Known rows, with every step that occurs:
zemaf, masirok, kizu: [ 1.99 -2.00 -0.42 -0.57  0.42 -0.12  1.83 -0.48 -2.40  1.15 -1.23  0.91
  0.98 -0.73 -1.04  1.87  1.02  6.81  1.22  1.48 -1.08 -0.10 -0.11]
bebosuk, zemaf, gole, vupemep, riful: [-2.00  0.55  0.99  1.30  1.46 -0.14  0.53  1.34  0.74 -1.44  1.79  0.45
 -0.09 -1.55 -0.54  2.53 -1.93 -4.08  1.39  1.26 -1.57 -1.13 -0.94]
riful, kizu, masirok: [ 2.46 -2.69 -0.50 -1.14  0.66 -0.83 -0.59 -0.76 -0.99  0.93  1.35  1.14
  0.60  2.17  0.11 -0.69  1.69  4.76 -0.66  0.09  0.63 -0.52  1.63]
vupemep, riful, kizu, masirok: [ 2.57 -1.55 -0.03 -0.47  0.59 -1.04 -0.57 -0.73  0.46 -1.26  1.55  1.42
 -0.16  1.83 -0.26 -0.33 -0.40 -1.35 -2.40 -0.26 -0.55 -0.45  1.18]
masirok, zemaf, gole, vupemep, riful, kizu: [-0.49 -1.40 -0.17  0.87  0.94  0.06  1.27 -0.19 -0.95 -1.98  1.44 -0.56
  0.02 -0.63 -0.60  0.86 -0.11 -3.06 -0.80  2.85 -1.41 -0.82 -0.30]
riful, kizu, masirok, zemaf, zemol: [ 2.03 -3.90 -1.26 -1.28  0.76 -1.00 -0.25 -0.94 -1.66  0.40  1.74  0.91
  0.86  1.66 -0.44 -0.23  2.28  6.48 -1.57  2.37  0.64 -0.24  2.26]
masirok, kizu: [ 2.20 -0.92 -0.63  0.12  0.49 -0.98  1.33 -1.17 -0.18  2.52  0.07  1.22
  1.07  0.19 -0.76 -0.11 -0.10  2.53 -0.56  0.68  0.55 -0.29 -0.55]
masirok, zemaf, gole: [ 0.30 -1.23 -0.28  0.32  1.46  0.50  1.10 -0.52 -1.06 -0.66  0.40 -0.38
  0.38 -1.45 -0.48  0.78  0.98 -2.01  0.02  3.66 -0.78 -0.25  0.71]
zemol, zemaf, gole, vupemep, riful, kizu: [ 5.10 -0.41  0.63  1.29  1.24  1.09 -0.64  0.47 -0.80  0.51  0.12  1.18
  0.30 -0.34 -0.92  0.44 -1.03 -5.40  1.75 -3.22 -0.72 -0.61  0.27]
zemol, zemaf: [ 7.30 -0.32 -0.73  0.90  1.60  0.90 -1.39 -0.27  0.07  1.76 -0.95  2.27
  0.68 -1.17 -1.34 -0.26  0.29 -2.67  1.66 -3.35  0.67  0.41  1.56]
bebosuk, zemaf, masirok, kizu, riful: [ 0.57 -1.92  0.56 -0.72  1.11 -0.63  1.13  0.43 -0.59  0.53  0.49  1.62
  0.79 -1.63 -0.80  1.77  1.07  6.21  1.91  3.51 -0.59 -0.07 -0.07]
bebosuk, zemaf: [ 0.58  0.09 -0.40  0.41  1.62 -0.42 -0.54  0.47  1.20 -0.09  1.13  1.58
  0.28 -1.72 -0.77  1.61 -0.33  0.03  1.11  1.16 -0.27 -0.25  0.72]
gole, vupemep, riful, kizu, masirok, zemaf: [-0.06 -1.05 -0.82  1.83  0.37 -0.99  0.77  0.00  0.44 -2.61  2.00  0.47
 -0.33  1.01 -0.99  0.45 -1.71 -3.64 -1.85 -0.71 -1.00 -1.08 -1.60]
gole, vupemep, riful: [ 0.58  0.92 -0.73  2.97  0.58 -0.55  0.68  0.00  0.93 -2.49  0.97  0.61
 -0.66  0.08 -1.50  1.07 -3.28 -7.78 -0.79 -2.29 -1.43 -1.07 -2.22]
zemaf, gole, vupemep: [-0.81  0.75  0.88  2.13  1.08  0.67  1.29  0.45 -1.31 -0.56  0.23 -0.74
 -0.13 -0.35 -0.56  1.72 -1.97 -6.19  1.98 -0.54 -1.68 -1.43 -1.65]
bebosuk, zemaf, riful: [-0.37 -0.26  0.21  0.62  1.37 -0.66  0.16  0.92 -0.45 -0.25  0.04  1.67
  0.66 -3.17 -1.76  1.95  0.28  1.37  2.31  1.52 -0.70 -0.35 -0.29]
vupemep, gole: [ 1.93  1.90 -2.07  1.33  0.95  0.40 -1.00 -0.44  0.95 -0.75  1.34  1.03
 -0.26  0.44 -1.06 -0.11 -0.94 -2.95 -0.06 -1.30 -1.32 -0.16 -1.91]
kizu, masirok, zemaf, gole, vupemep: [-2.23 -2.53 -0.17  0.31  1.35 -0.37  1.90 -0.03 -0.44 -0.36  1.11 -0.06
  0.85  0.32  0.08  0.10  1.90  0.68 -0.84  2.97  0.71 -0.31 -0.81]
gole, zemaf: [ 3.93  1.00 -0.76  0.51  0.77 -0.16 -1.05 -0.88  2.48 -1.80  2.44  0.67
 -0.18 -0.36 -0.31  0.08 -0.50  0.27 -0.20 -1.64 -0.88  0.84  0.33]
zemol, zemaf, masirok, kizu, riful: [ 7.37 -2.33  0.21 -0.27  1.08  0.71  0.26 -0.34 -1.77  2.40 -1.54  2.30
  1.15 -1.06 -1.38 -0.12  1.68  3.41  2.43 -0.96  0.34  0.59  0.65]
zemol, zemaf, gole: [ 5.82 -0.22  0.62  0.75  1.75  1.47 -0.80  0.13 -0.88  1.81 -0.89  1.37
  0.67 -1.20 -0.79  0.34  0.09 -4.16  2.59 -2.50 -0.06 -0.05  1.35]

Rows:
[ 2.48  1.81 -1.86  0.63  0.54  0.51 -1.03 -0.23  1.60 -2.65  2.71  0.68
 -0.36  0.14 -0.71  0.53 -0.41  1.57  0.14 -1.37 -2.43  0.67 -2.18] => vupemep, gole, zemaf, masirok
[ 0.28 -3.21 -0.33 -0.75  0.64 -0.65  0.42 -0.34 -1.43 -0.09  2.00  0.25
  0.61  1.74  0.18 -0.35  1.75  3.92 -0.90  1.77  0.14 -0.81  0.68] => riful, kizu, masirok, zemaf, gole, vupemep
[ 1.31  1.03 -1.45  0.40  0.31 -0.24 -1.08 -0.15  1.28 -2.13  3.18  0.96
  0.05  0.48 -0.83 -0.55  0.36  2.51 -0.28 -1.31 -1.59  0.42 -2.64] => vupemep, gole, zemaf, riful, kizu, masirok
[ 2.97  1.82 -2.56  1.20  0.73  0.07 -1.61 -0.65  1.82 -2.24  3.29  0.84
 -0.28  0.42 -1.38  0.54 -1.33  0.07 -0.87 -1.13 -1.92  0.65 -1.36] => vupemep, gole, zemaf, zemol
[ 0.11 -1.49 -1.23  1.90  0.43 -1.13  0.74 -0.13 -0.22 -2.53  2.02  0.52
 -0.23  1.01 -1.52  1.07 -1.90 -2.87 -2.08 -0.09 -1.10 -1.03 -1.19] => gole, vupemep, riful, kizu, masirok, zemaf, zemol
[ 2.58 -0.76  0.04 -0.26  0.25 -0.75 -0.49 -0.44  0.39 -1.57  2.16  0.85
  0.45 -0.56 -0.77 -0.09  1.15  5.02  0.37 -0.79 -0.83  0.58 -0.14] => gole, zemaf, riful, kizu, masirok
[ 2.83  0.89 -1.12  0.26  0.31  0.07 -0.34 -0.61  1.38 -1.87  2.82  0.87
 -0.16  0.55 -0.66 -0.48  0.10  2.97  0.11 -0.11 -1.83  0.72 -2.85] => vupemep, gole, zemaf, masirok, kizu, riful
[-1.17 -0.33  1.28  1.37  0.79  0.07  1.24  0.47 -1.03 -1.32  1.22 -0.50
 -0.20  0.88 -0.14  1.29 -1.80 -5.41  0.39 -0.20 -1.71 -1.53 -1.48] => zemaf, gole, vupemep, riful, kizu, masirok
[-1.14 -3.06 -0.54 -0.19  1.21 -0.86  1.63 -0.31 -0.91  0.05  0.07  0.85
  1.25 -0.70 -0.82 -0.31  3.09  3.55 -0.71  3.06  1.13  0.21 -0.43] => kizu, masirok, zemaf, riful
[ 1.45 -2.04  0.37 -0.69  0.71 -0.81  0.03 -0.60 -0.01 -1.66  1.79  0.79
 -0.07  1.45 -0.02 -0.10  0.03 -1.42 -2.45  1.32 -0.83 -0.56  1.24] => vupemep, riful, kizu, masirok, zemaf, gole
[ 2.38 -1.31  0.14  0.18  0.38 -0.57  0.02 -0.29 -3.17  0.43 -1.06  1.14
  0.64 -1.39 -2.03  0.50  1.02  2.67  1.85 -0.16 -0.94 -0.66  0.22] => zemaf, riful, kizu
[ 7.01 -1.33 -0.58  0.22  1.42  1.30 -0.65  0.10 -1.48  1.26 -1.70  2.11
  0.81 -1.64 -1.49  1.01  1.13  1.29  2.67 -2.42 -0.35  0.50  1.60] => zemol, zemaf, masirok
[ 3.89 -1.03  0.19 -0.62  0.24 -0.36  0.63 -0.93  0.65 -1.19  1.79  0.77
  0.31 -0.28 -0.37  0.24  0.88  6.41  0.64  0.78 -1.11  1.00 -0.56] => gole, zemaf, masirok, kizu, riful
[ 1.86  2.25 -1.57  1.20  0.49  0.10 -1.03 -0.22  1.60 -2.36  2.50  0.90
 -0.18 -0.55 -1.28 -0.09 -0.53 -0.30  0.28 -1.75 -2.06  0.50 -2.86] => vupemep, gole, zemaf, riful
[ 1.11 -2.29  0.28 -0.22  0.45 -0.86  0.50 -0.14 -3.02  0.69 -0.69  1.24
  0.98 -0.66 -1.63  0.10  1.96  4.37  1.34  0.41 -0.25 -0.54 -0.03] => zemaf, riful, kizu, masirok
[-0.39 -2.76 -0.97 -0.31  1.40 -0.69  1.17 -0.62  0.20  0.06  0.83  0.82
  0.96  0.33 -0.11 -0.57  2.62  2.73 -1.54  2.88  1.40  0.28  0.30] => kizu, masirok, zemaf
[-0.33  0.37  1.14  1.69  0.76  0.28  0.92  0.39 -1.12 -1.44  1.00 -0.55
 -0.42  0.40 -0.45  1.56 -2.48 -6.68  0.77 -0.60 -2.20 -1.60 -1.19] => zemaf, gole, vupemep, riful, kizu
[ 3.21 -0.58 -0.47 -0.52  0.25 -0.26  0.47 -0.73  0.83 -1.29  1.93  0.58
  0.47 -0.55 -0.39  1.11  0.51  6.59  0.29 -0.08 -1.45  0.91 -0.19] => gole, zemaf, masirok, kizu
[ 2.97 -2.68  0.52 -0.73  0.43 -0.29  2.04 -0.83 -2.65  1.31 -1.25  1.07
  0.79 -0.34 -1.04  0.65  1.58  6.50  1.68  2.60 -0.63  0.06 -0.47] => zemaf, masirok, kizu, riful
